What can hang from each mark:
K: C D
R: P X
Z: R
P: D
X: C P
D: P
C: K P R

Known rows, with every way that one mark hangs from another:
C(P R): [ 0.14 -0.33  0.47  0.00 -0.92  0.09  1.87 -1.17  0.24 -0.70  0.33 -0.70
  1.13 -0.70  0.06 -1.18  2.36 -0.34 -0.37 -1.05  0.99 -0.97  1.74  0.73
 -0.04  1.26]
X(C(R(P))): [-1.60 -3.87  0.04  0.98 -0.21  0.81 -0.46  0.12 -1.11 -0.76  0.30  0.03
 -1.25  0.27  0.88 -0.51 -0.45  0.27  0.41 -1.87 -0.12 -0.30 -0.21 -1.87
  0.28 -0.19]
K(D(P)): [-0.71 -0.54 -1.41 -0.52 -2.32  2.26 -1.57 -0.41  3.03 -0.49  2.29 -1.66
  0.44  0.26 -0.79 -3.17  2.08  0.24  0.55  0.56 -0.75  0.06  0.79 -0.55
 -1.20 -1.34]
X(C P): [-1.27 -2.87 -0.41  1.08 -0.80  0.61 -2.98 -0.53 -0.20  0.01 -1.16  0.00
 -0.94  0.03  0.24  0.05 -1.10 -0.32  0.43 -1.31  0.98  0.18 -1.12 -2.65
 -0.39 -0.87]
K(C): [-1.20 -2.13  0.78 -0.26 -0.42  0.86  0.64 -0.45  4.29  2.21 -0.20  0.80
  1.98 -0.61  1.02 -2.31 -0.62 -0.06  0.34 -0.99  0.73  0.71 -2.13 -0.30
 -0.02  0.66]
R(P(D) X): [ 1.40 -5.40 -2.16  0.00  0.96  1.84 -0.35  1.35  1.15 -0.88  1.67  0.64
  1.40 -0.16  0.33  1.22 -1.95 -0.17  0.20  0.52  0.54 -0.46 -1.19 -1.42
  0.02 -1.49]
C(R(X(P))): [-0.79 -0.19 -1.78  1.31 -0.40 -0.90 -2.98  0.33 -0.64  0.11  0.65  0.26
  0.60 -0.27 -0.03  1.10 -1.92 -1.66 -0.98  0.07 -1.85  1.01  1.30  0.25
  0.45 -0.04]
X(P): [-0.39 -4.12 -1.47  0.48 -1.90  1.11 -2.12 -0.12  2.17  0.51  0.23 -0.42
  0.64 -0.62  0.36 -0.33 -1.06 -0.61 -0.22 -0.41  1.80 -0.11 -0.19 -1.27
 -0.59 -0.84]
P(D): [ 0.18 -3.54 -2.09 -0.90  0.19  2.68  2.63 -0.54  2.74 -0.19  1.31 -0.87
 -0.19 -0.12  0.30 -0.87  1.99  0.34  0.18  0.72  1.34 -1.18  1.35 -0.48
 -0.93 -0.89]
Z(R(P(D) X)): [ 1.51 -6.07 -1.73  0.42 -0.01  2.37  2.21  0.27  0.71 -1.60  0.59  0.54
  0.04 -0.64 -0.60 -0.08 -2.58  0.92 -0.28  1.11 -0.36 -1.37 -1.18 -1.16
 -0.35  0.03]
C(R(P)): [-0.64 -5.16 -1.36  0.24 -1.06  1.34  0.23  0.44  1.14 -0.28  1.65 -0.48
  0.45 -0.48  1.00 -0.79 -0.23  0.02 -0.15 -0.95  0.61 -0.67  0.47 -0.42
  0.04 -0.18]
Z(R): [-0.77 -2.68 -0.55 -0.39 -0.91  2.62  1.60 -1.92  3.44  0.04 -1.22 -0.13
 -0.46 -1.28 -0.25 -3.52 -0.03  1.16 -0.57  0.46  0.75 -1.59  0.68 -0.49
 -0.85  1.39]
Z(R(P X(C))): [-0.52 -3.43  0.70  1.27  0.50  1.32 -2.31 -0.33 -0.31 -1.23 -2.33  1.74
 -0.57 -0.58 -0.24 -1.05 -4.39  0.96  0.10 -0.57 -0.77 -0.51 -2.67 -2.76
  0.44  0.97]
Z(R(P X)): [ 0.38 -4.80 -0.60  0.62 -0.30  2.07 -1.46  0.13  1.79 -0.75 -0.83  1.34
  1.07 -1.17 -0.17 -1.29 -4.07  0.65 -0.57  0.27 -0.13 -0.82 -1.82 -1.53
  0.18  1.04]
K(D): [-0.96 -0.47 -1.44 -0.92  0.64  1.03 -0.39 -0.22  2.14 -0.22  1.42 -1.09
  0.68 -0.32 -0.04 -2.00  1.85  0.17 -0.27  1.46  0.81 -0.12  2.13  0.75
 -0.55 -0.63]
Z(R(X)): [-0.54 -0.50 -0.52  0.08  0.72  1.43 -0.99 -1.32  2.33 -0.17 -1.78  1.06
  0.57 -1.24 -0.50 -2.39 -1.90  0.33 -0.79  1.01 -0.91 -0.66  0.14 -0.41
 -0.02  1.64]
C(K P(D) R): [ 2.03  1.81  1.06 -1.36 -0.40 -0.49  4.78 -0.55 -0.74 -0.23  0.02 -1.02
 -0.35 -0.02  0.03  1.21  3.95  0.44 -0.12  0.07  2.24 -1.70  1.87  1.74
 -0.31  0.56]
R(P X): [ 0.23 -4.56 -1.20  0.30  0.61  1.06 -4.13  1.17  2.37 -0.22  0.22  1.46
  2.39 -0.69  0.72  0.10 -3.17 -0.41 -0.06 -0.27  0.71  0.03 -1.76 -1.59
  0.64 -0.30]
K(C(P R) D): [ 0.08  1.82  1.67  0.38 -0.91 -1.90  4.11 -0.28 -0.87  0.00  1.93 -0.92
  2.08 -0.21 -0.44 -1.31  2.19 -0.23 -0.14 -0.37 -0.64  1.01  0.17  2.40
  0.07  1.35]

Rows:
[-0.19 -3.92 -1.46  0.87 -0.61  1.26  0.60 -0.31 -1.50 -0.70  0.43 -0.90
 -2.08  0.66 -0.21  1.21  0.17 -0.07  0.69 -0.68  0.80 -0.45 -0.20 -2.23
 -0.99 -1.81]	X(C P(D))
[ 0.24 -1.33 -1.44  1.54 -0.60 -1.51  2.17  0.77 -1.46  0.84  2.39  0.14
  0.65  0.45 -0.14  1.93 -1.76 -1.44 -0.29 -0.17 -2.65  1.75 -0.86  0.87
  0.15 -0.51]	K(C(R(X(P(D)))))
[ 1.24  7.03  1.56 -0.87  1.68 -3.05 -0.94  0.51 -2.15 -0.36 -0.54  0.10
  1.33 -0.16 -0.65  1.30  1.52 -0.55 -0.83  1.57  0.12  0.47  2.07  3.05
  0.87  1.11]	C(K(D) P R(X))
[-1.46  0.94  0.03  0.47 -2.78  0.31  1.84 -0.12  1.29  0.75  3.42 -1.51
  0.43  0.66 -0.61 -3.22  1.67 -0.18  0.58 -0.44 -3.16  1.72 -0.15  1.22
 -0.66 -0.38]	K(C(R) D(P))
[ 0.00  0.81 -0.28  0.08 -0.20 -0.75  1.48 -0.01 -3.27  0.46 -0.32 -1.03
 -3.66  1.12  0.07  2.67  1.28  0.14  0.22 -0.33  0.50 -0.41  1.18 -0.08
 -0.34 -1.12]	X(C(K R) P(D))
[ 0.57  2.85  3.80 -0.91  0.63 -0.60 -1.21 -0.95  0.26  0.43 -3.98  0.78
  0.02 -0.31  0.50  0.15  1.15  0.70  0.64 -1.54  3.71 -0.97 -1.56 -1.27
  0.30  1.00]	X(C(K P))
[ 0.04 -2.38 -1.15  1.27 -1.12  0.64 -2.22 -0.64  0.69 -0.13 -1.14  0.66
  0.38 -1.12 -1.03 -0.61 -3.62 -0.35 -0.97  0.72 -0.71 -0.13 -0.68 -1.02
 -0.19  0.72]	Z(R(X(P)))
[-0.22  4.62  1.03  0.24  1.72 -2.46 -5.57  1.19 -2.52  0.57 -2.05  0.63
 -0.63  0.73 -0.38  2.30 -2.16 -0.55 -0.05  1.21  0.26  1.58 -0.53 -0.23
  0.56 -0.95]	R(X(C(K(D)) P))
[ 1.35  0.89  0.89  0.80  0.38 -1.66  4.67 -0.16 -1.43 -0.20  1.24  0.55
  2.23 -0.04 -0.30  1.00  0.45 -0.89 -0.03 -0.66 -1.57  0.74 -0.86  1.44
  0.55  1.24]	K(C(P(D) R(X)))
[-0.61  4.37  0.04 -1.67  1.10 -1.00  0.42  0.17  0.65  1.04  0.45 -1.25
 -0.98  0.17  0.24 -0.48  2.89  0.33 -0.67  1.71  0.61 -0.08  3.40  2.89
  0.07 -0.09]	C(K(D) R)
[ 2.63  0.54  1.32 -1.74  0.02  0.53  2.95 -0.40  1.29  0.09 -0.99 -0.36
  0.67 -0.23  0.23  0.97  2.83  0.78  0.32  0.20  3.93 -1.81 -0.20  0.45
 -0.52  0.19]	C(K P(D))
[ 0.61  4.77  3.27 -1.12  1.15 -1.50 -0.62 -0.33 -1.65 -0.50 -2.44 -0.25
 -0.27  0.14 -0.38  0.17  2.01  0.83  0.49  0.09  2.96 -0.32 -0.26  0.26
  0.16  0.42]	X(C(K(D) P))
[-1.69  1.54  0.17  0.03  0.02 -0.96  2.87  0.05  0.67  1.18  2.38 -0.90
  0.72  0.18  0.11 -2.00  1.60 -0.21 -0.26  0.43 -1.65  1.52  1.09  2.50
  0.06  0.39]	K(C(R) D)
[-1.23  2.25  0.68  0.29 -0.35 -1.39 -1.89 -0.20 -2.00  1.16 -1.86 -0.16
 -2.45  0.44  0.52  1.52 -0.01 -0.14 -0.01 -1.10  0.73  0.20  0.44 -0.52
  0.23 -0.12]	X(C(K R) P)
[-0.32  6.29 -0.29 -0.86 -0.34 -0.84 -3.09  0.66  0.38  0.36  0.90 -0.51
 -0.29  0.78 -0.74 -0.58  1.19 -0.39 -0.15  1.44 -2.62  0.99  1.70  1.79
  0.14 -0.57]	C(K(D(P)) R(X))
[-1.93 -1.37 -0.49  1.48 -1.07 -0.38 -1.14 -0.64 -2.27 -0.09 -0.26 -0.70
 -1.98  0.35  0.08  0.28 -0.30 -0.65  0.00 -1.47 -0.84  0.26  1.04 -1.21
 -0.09 -0.44]	X(C(R) P)
[ 0.17  2.25  1.22 -0.34  2.50 -1.38 -5.09  1.92 -1.31 -0.15 -1.76  1.24
  0.07  0.54  0.39  1.62 -2.50  0.38  0.43  0.72  0.69  0.89 -1.76 -0.80
  0.99 -0.74]	R(P X(C(K(D))))
[-1.36  3.41 -0.16  0.52  1.69 -2.11  0.32  0.58 -0.31  0.99  1.87  0.36
  1.62  0.17 -0.08 -0.83 -0.44 -0.95 -0.55  0.98 -3.30  2.37  0.79  2.60
  0.76  0.68]	K(C(R(X)) D)
[ 1.33 -8.15 -1.48  0.02 -1.71  3.42  4.69 -0.36  1.59 -1.32  1.27 -0.74
 -0.85 -0.70 -0.25 -1.26 -0.60  1.73  0.04  0.45  1.25 -2.31 -0.83 -1.35
 -1.18 -0.12]	Z(R(P(D)))
[-0.65 -2.83  0.23  1.21 -0.04 -0.75 -0.76  1.27  0.78  1.09  1.29  1.69
  2.52 -0.27  0.99  0.05 -3.51 -0.85 -0.05 -1.34 -1.88  1.64 -2.67  0.08
  1.18  0.71]	K(C(R(P X)))
[ 0.43 -1.37 -3.12  1.12 -0.02 -0.46  0.71  0.56 -1.95 -0.71  2.42 -0.62
 -0.47  0.44 -0.51  2.32 -0.30 -1.42 -0.70  0.86 -2.00  0.35  2.01  0.44
 -0.14 -1.14]	C(R(X(P(D))))
[ 1.96  3.69  2.21 -0.68  2.27 -1.27 -0.18 -0.12 -2.15 -0.61 -3.08  1.26
 -0.02  0.31 -0.20  2.47  0.57  0.21  0.66 -0.09  1.82 -0.61 -1.17 -0.70
  0.50  0.36]	R(X(C(K P(D))))
[ 0.22  2.08  1.95  1.01  0.10 -2.08  0.85 -0.26 -0.29  0.58 -0.33  1.43
  3.18 -0.53  0.11 -0.31 -0.90 -1.20 -0.33 -1.37 -1.37  1.39 -1.70  1.11
  1.08  2.14]	K(C(P R(X)))
[-0.56  4.06 -0.19 -1.37 -1.89  0.48 -0.62 -0.08  1.22  0.58  1.65 -1.80
 -1.16  0.66 -0.50 -1.73  3.15  0.40  0.15  0.86 -1.02  0.20  2.04  1.62
 -0.60 -0.78]	C(K(D(P)) R)
[ 1.26 -0.07  1.14  0.79  0.95  0.65  3.07 -1.66 -2.86 -2.65 -2.13  0.56
 -0.81 -0.37 -1.57 -0.07 -0.60  0.88  0.23  0.01 -0.61 -1.41 -0.66 -1.30
 -0.28  1.49]	Z(R(X(C(P(D)))))
[ 1.71  1.86  2.43 -1.09  0.80  0.08  2.48 -0.74 -1.02 -0.44 -2.37 -0.03
 -0.98  0.31  0.11  1.34  2.58  1.01  0.94 -0.77  3.41 -1.54 -0.90 -0.88
 -0.24  0.07]	X(C(K P(D)))
[ 0.95 -1.77  0.65  0.03  0.27  0.99  3.27 -1.25 -1.63 -1.82 -0.67 -0.48
 -0.45  0.11 -0.33  0.02  2.27  0.55  0.92 -1.12  2.03 -1.49 -0.40 -1.66
 -0.59 -0.12]	X(C(P(D)))
[ 1.13  1.82 -1.57 -0.11  0.38 -1.48 -0.17  1.05 -1.73  0.73  0.63 -0.14
 -0.96  0.56 -0.06  3.46 -0.27 -0.94 -0.71  1.17 -0.40  0.31  1.46  1.30
  0.20 -0.75]	C(K R(X(P(D))))
[ 0.10  2.58  0.27 -1.84 -1.68  1.31 -2.19  0.17  3.25  0.81  0.34 -1.27
 -0.13  0.38 -0.37 -1.93  2.13  0.69  0.57  0.95  0.71 -0.02  0.06  0.27
 -0.85 -1.22]	C(K(D(P)))
[ 0.32 -5.95 -0.64  0.51 -1.31  0.83  5.42  0.97  0.38  0.51  3.47 -0.42
  0.40  0.28  0.88  0.16 -0.11  0.28  0.46 -1.13 -0.39  0.28 -1.61  0.14
 -0.21 -0.46]	K(C(R(P(D))))
[ 0.33  0.34  0.23 -0.37  0.96 -0.75 -3.27  1.49  0.83  0.92 -0.85  1.46
  0.85 -0.25  1.10  1.56 -2.11 -0.32 -0.41  0.02  0.36  0.18 -0.51  0.48
  1.18  0.27]	C(K R(P X))
[ 0.93 -3.07 -2.84  0.67  0.06  0.63 -1.00  0.68  0.09 -0.36  1.42  0.01
  0.70  0.03 -0.38  2.10 -1.54 -1.06 -0.24  0.87 -0.16  0.29  0.07 -0.88
 -0.41 -1.57]	R(X(P(D)))
[-1.51  5.60  1.00 -0.76 -0.91 -0.22 -1.02 -0.40 -1.02  0.02  0.02 -1.38
 -2.89  1.36 -0.50 -1.43  2.80  0.67  0.75 -0.03 -1.63  0.42  1.40  0.28
 -0.40 -0.80]	X(C(K(D(P)) R))
[ 1.27 -2.90 -0.95 -1.09 -0.22  0.73  3.20  1.12  0.15  0.23  1.40 -0.78
 -1.18  0.28  0.92  1.63  1.41  0.80  0.10  0.17  1.76 -1.25  0.56  0.61
 -0.21 -0.94]	C(K R(P(D)))
[-0.14  2.88  1.61  0.70  0.23 -0.84 -3.51 -0.58 -1.39  0.71 -4.40  1.62
 -1.76 -0.36 -0.54  0.80 -3.89  0.40 -0.36  0.13 -0.07 -0.01 -2.00 -1.42
  0.40  1.02]	Z(R(X(C(K) P)))
[ 0.31  4.15  1.57  0.90  0.83 -3.24  1.36  0.41 -1.80 -0.18  1.39  0.36
  3.06 -0.15 -0.62 -0.16  0.10 -1.00 -0.41  0.20 -2.01  2.06 -0.34  2.58
  0.90  1.60]	K(C(P R(X)) D)
[-0.52 -4.94 -1.53  0.67  0.15  1.47  3.19  0.18 -2.28 -1.51  1.78 -0.89
 -2.40  0.77  0.43  0.75  0.91  0.63  0.72 -1.12 -0.34 -0.90  0.45 -1.45
 -0.29 -1.07]	X(C(R(P(D))))
[-0.65  6.22  1.33 -0.67  0.81 -0.37 -5.49  0.31 -0.13  0.05 -1.63  0.43
 -0.73  1.04 -0.67 -0.50 -0.17  0.20  0.97  0.59 -1.43  1.15 -0.94 -0.85
  0.16 -1.02]	R(X(C(K(D(P)))))
[-1.76  4.04  1.46 -0.85  1.34 -0.45 -0.72 -0.80 -0.21  1.36 -2.63  0.28
 -2.41  0.32  1.06 -0.29  1.59  0.47  0.15 -0.77  0.29 -0.40  1.23  0.18
  0.42  0.58]	X(C(K R))
[-0.53  4.77  0.03 -0.98  2.01 -1.29 -2.61  0.18  1.22  1.56 -1.60  1.14
  0.26 -0.17  0.87  0.50 -0.14 -0.58 -0.78  0.68 -0.37  0.27  1.56  1.55
  0.99  0.88]	C(K R(X))
